What can hang from each mark:
j233: j41 j715 j924
j68: j314 j924
j471: j389
j333: j68
j389: j41 j507
j522: j314
j924: j68 j389 j522
j715: j233 j389
j41: j233
j314: j68 j233 j389 j522

Every row comes from one small tree of marks. The marks that hang from a mark follow it in brackets, in the order of their numbers. Every link used is in the known rows. Which tree was each row made from?
In the rows, zero is written as 128.
Known rows:
j233{j41 j715}: [121 122  74 161 130 121 140 120 110 142 124 108 117 129 136 159 136 145
 142 127 124  86 155 150 122 131  92 118]
j233{j715 j924}: [121 123  85 147 133 118 136 134 116 123 130 121 143 126 130 156 126 143
 151 107 112  95 146 139 128 138 109 113]
j924{j68{j314{j233 j522}} j389{j41 j507}}: [129 119 106 163 124 156 153 115  89 136 109  81 100 101 162 135 149 103
 167 128 166  56 169 126 123 137 136  51]
j41{j233{j715{j389{j507}} j924{j68}}}: [126  79  58 152 129 110 151 141 107 122  98 109 159 119 135 161 132 156
 152  80 138  49 150 145 105 141  70  91]
j233{j715 j924{j68 j389{j41 j507} j522{j314}}}: [108  99  63 177 140 141 162 123  91 120 119  79 143 108 179 158 120 108
 160  95 156  29 174 121 114 144 101  45]
j333{j68{j314{j233{j41}} j924}}: [155 161 107 143 140 134  96 153 105 147 140 114  86 124 141 145 141 151
 171 134 121  94 165 159 186 138 114  93]
j314{j68}: [143 103 138 139 118 133 123 125 137 130 130 116 136 123 151 129 121 131
 143 133 142 117 129 133 111 140 132 112]
j233{j715 j924{j68}}: [138 103  99 141 141 117 127 133 123 120 118 113 136 131 146 159 113 145
 160 116 130  83 148 144 101 144  96  97]
j314{j68 j522}: [145 108 135 140 107 145 132 134 125 126 119 109 140 115 167 130 136 134
 165 122 145 111 151 127 109 146 138  98]
j522{j314{j68 j233{j715 j924} j389{j41 j507}}}: [110  79  52 196 118 138 166 101  93 144 151  76 137  90 177 167 123 115
 172  94 135  33 183 129 103 165 139  47]
j522{j314{j389}}: [123 122 126 134 145 142 137 138 108 124 130  98 110 107 154 137 111 110
 134 133 129 106 151 116 126 142 147  95]
j715{j233 j389{j507}}: [103 108  86 142 113 121 156 132 113 129 116 125 154 116 116 121 150 140
 123  99 135 100 126 123 128 123 103 122]
j389{j507}: [112 118 124 128 116 122 133 126 126 131 125 126 139 121 122 118 135 128
 110 104 137 132 123 124 132 131 129 134]
j715{j233{j41 j924{j68{j314} j522}} j389{j507}}: [125 105  66 161 139 125 151 163  94 113  96  96 152 114 157 155 148 155
 189  96 141  37 172 133 141 129  69  62]
j389{j41{j233{j715 j924{j68 j522}}} j507}: [121  89  43 174 123 118 151 116 105 135 116 108 165 124 167 158 144 130
 170  73 136  38 172 138 100 132  75  68]
j333{j68{j314 j924{j389 j522}}}: [150 178 142 126 158 153  94 182  98 118 127  96  96 117 156 120 134 122
 158 139 134  98 153 142 198 132 121  76]
j314{j68 j389 j522}: [143 105 133 141 119 154 132 140 110 123 123  81 122 104 174 132 133 117
 166 131 140  95 161 129 100 156 148  78]
j471{j389{j41{j233{j924{j68}}} j507}}: [103  88  69 155 118 109 146 108 126 146 124 127 145 118 158 144 125 114
 152  88 132  79 137 130 104 127 120  88]
j41{j233{j715 j924{j68{j314} j389{j507}}}}: [133 103  76 163 151 119 125 150  94 122  93  85 121 108 149 163 127 132
 164 101 147  48 169 148 129 141  85  61]
j68{j314{j233{j41 j715}} j924{j389{j507} j522}}: [118 156  65 185 150 139 155 147  65 148 124  54  74 107 158 165 158 127
 179 130 138  38 212 149 188 139  98  52]
j522{j314{j68 j389}}: [139  96 136 146 135 147 132 133 118 126 133  86 118 103 176 138 104 113
 150 139 144  96 153 121 109 154 151  79]
j471{j389{j41{j233} j507}}: [ 89 112  74 157 109 116 158  98 121 160 133 132 131 115 145 128 142 105
 126  99 126 103 128 124 126 114 135 114]
j522{j314}: [126 125 128 134 134 134 138 132 123 127 128 125 128 120 145 134 114 127
 134 124 136 121 140 114 135 132 136 114]
j233{j715 j924{j522}}: [120 131  83 152 139 126 143 144 105 116 129 111 146 128 149 158 137 137
 169 102 114  84 166 133 137 136 101  97]
j715{j233{j924{j522}} j389{j41 j507}}: [ 94 113  43 164 107 131 174 128 102 124 128 123 187 112 135 133 161 134
 154  73 123  54 146 115 133 122  95  86]
j471{j389{j507}}: [ 88 122 122 131 121 115 148 122 127 139 132 124 118 119 138 121 129 112
 117 113 130 143 119 120 140 127 150 134]
j314{j68{j924} j389{j41{j233{j715}} j507} j522}: [129 104  60 175 100 147 155 122  94 165 132  69 130  89 183 137 153 129
 172 100 136  31 189 142 109 156 116  46]

Which tree is each row?
[102 107  29 179 125 128 158 123  83 135 130  88 153 106 160 158 153 114
 162  73 112  33 182 134 118 137  98  62] -> j314{j389{j41{j233{j715 j924{j522}}} j507}}
[107 109  69 164 112 129 143 105 105 145 120 110 137 110 129 129 147 101
 116 101 143  76 140 131 120 122 114  94] -> j924{j389{j41{j233} j507}}
[122  89  62 187 106 138 140 129  85 124 115  69 135 101 162 172 154 126
 187  90 150  55 199 140 116 164 125  58] -> j314{j68 j233{j41 j924{j389{j507}}} j522}
[ 81 108  31 175 113 104 166 105 111 155 135 125 147 112 147 156 140 121
 150  77 111  71 147 135 126 126 115  98] -> j471{j389{j41{j233{j715 j924}} j507}}
[108 122  52 170 124 130 137 115 106 130 133 115 150 113 131 144 140 111
 152 111 122  65 148 130 117 124 112  78] -> j715{j233{j924{j389{j41}}}}
[125 101  63 164 141 145 181 131 101 117 121 101 155 117 175 162 116 140
 179 111 139  19 162 121 114 137  89  58] -> j233{j715{j389{j41}} j924{j68 j522{j314}}}
[111  91  49 182 128 126 152  97  95 136 129  87 126 116 144 164 134 111
 155 105 147  35 166 144  96 145 106  63] -> j314{j233{j715 j924{j68 j389{j41 j507}}}}
[155 169 152 111 140 137  88 169 125 133 136 131 107 121 137 112 125 149
 144 132 124 126 128 144 189 132 126 110] -> j333{j68{j314 j924}}
[104 107  32 182 122 129 156 130  68 133 123  68 120 101 153 184 161 132
 183  83 117  43 212 144 119 162 115  66] -> j314{j233{j41 j715 j924} j389{j507} j522}
[147 140  95 144 126 156 110 146  92 133 119 108 117 102 167 128 151 117
 168 109 122  72 157 141 139 131 127  68] -> j333{j68{j314{j389{j41{j233}} j522}}}
[116 132  75 162 149 134 141 148  89 108 122  87 132 122 149 164 135 118
 165 112 124  67 172 136 139 138 103  79] -> j233{j715 j924{j389 j522}}
[127  96  44 191 118 144 182 113  95 130 142  94 155 117 166 170 147 138
 199 109 128  18 172 140 116 145 102  59] -> j314{j68 j233{j715{j389{j41}} j924{j522}}}
[114  89  37 206 128 129 150 126  75 126 126  56 129 113 170 188 151 123
 190  95 144  30 208 152 122 157  96  52] -> j314{j68 j233{j41 j715 j924{j389{j507} j522}}}
[134 159  94 159 147 144 108 164  76 133 130  77  85 113 154 144 157 124
 168 116 140  71 187 151 200 139 111  65] -> j333{j68{j314{j233{j41}} j924{j389{j507} j522}}}
[112 108  75 154 103 122 143 102 121 150 127 134 153 117 130 125 148 121
 120  89 134  94 133 127 118 120 112 113] -> j389{j41{j233} j507}
[132 110  75 169 157 126 134 160  82 114  91  75 126 112 169 165 137 124
 183  97 148  38 187 144 137 136  79  45] -> j41{j233{j715 j924{j68{j314} j389{j507} j522}}}
[142 159 125 126 145 147  96 167 103 118 134 100 111 127 151 123 135 118
 145 127 132 104 151 143 172 135 117  89] -> j333{j68{j924{j389 j522}}}
[131 106  76 170 146 140 154 127  86 142 111  73 111 106 183 145 143 110
 168 116 142  27 176 138 115 130  92  44] -> j924{j68{j314{j389{j41{j233{j715}} j507}}} j522}
[130  99  59 209 146 148 161 122  74 135 125  53  97 115 196 189 134 112
 198 136 155  32 216 145 121 151 105  43] -> j924{j389 j522{j314{j68 j233{j41 j715}}}}
[128 107 106 174 128 163 154 117 106 128 134  84 132 106 189 137 120  95
 162 135 159  59 160 116 120 136 136  55] -> j924{j389{j41} j522{j314{j68}}}
[117  87 111 159 112 148 152 107 117 142 142  89 137  91 173 124 116 105
 130 114 151  76 142 114 104 150 154  74] -> j522{j314{j68 j389{j41 j507}}}
[154 176 149 116 148 145  96 179 114 124 135 119 111 125 156 116 135 142
 162 127 122 115 146 138 197 130 120  94] -> j333{j68{j314 j924{j522}}}
[141  95  78 165 145 124 133 124 108 127 122 103 121 126 165 184 113 137
 187 115 139  66 186 134 111 150 110  72] -> j522{j314{j233{j41 j924{j68}}}}
[ 86 110  56 160 110 109 153 109 120 150 135 135 152 111 142 142 137 114
 142  77 115  92 136 125 130 124 131 102] -> j471{j389{j41{j233{j924}} j507}}
[124 115  73 173 155 130 138 155  82 113  98  63 115 113 166 172 134 131
 178 111 149  31 188 146 142 142  78  50] -> j233{j41 j715 j924{j68{j314} j389{j507} j522}}
[150 145 132 135 141 135 100 143 111 127 133 131 103 128 136 135 137 133
 156 127 127 124 138 146 163 131 133 110] -> j333{j68{j314{j233}}}
[139 123  89 156 140 152 148 137  95 126 116  79 115  99 178 154 126 129
 194 127 127  28 174 136 111 148 119  39] -> j233{j715 j924{j68{j314{j389{j41} j522}}}}
[150  94  97 139 138 114 111 137 126 120 109 125 146 131 147 155 120 138
 166 102 131  89 154 140 100 136  96  93] -> j41{j233{j924{j68}}}
[115 148 118 137 134 140 137 152 100 128 128  84 116 113 143 121 142 112
 132 117 141  97 160 124 166 135 123  88] -> j68{j924{j389{j507} j522}}
[120 102  77 152 121 128 156 132 115 127 112 122 162 106 138 129 137 146
 159 101 141  45 130 126 126 126  94  74] -> j715{j233{j924{j68{j314}}} j389{j41 j507}}
[111  91  56 160 117 130 165 127 109 121 118 114 181 119 151 135 148 134
 165  83 140  42 147 119 107 126  84  71] -> j715{j233{j924{j68 j522}} j389{j41 j507}}
[ 92 116  53 170 118 127 153 111 100 132 132 100 147 107 127 146 135 117
 127  95 131  57 143 135 124 137 112  90] -> j233{j715 j924{j389{j41 j507}}}
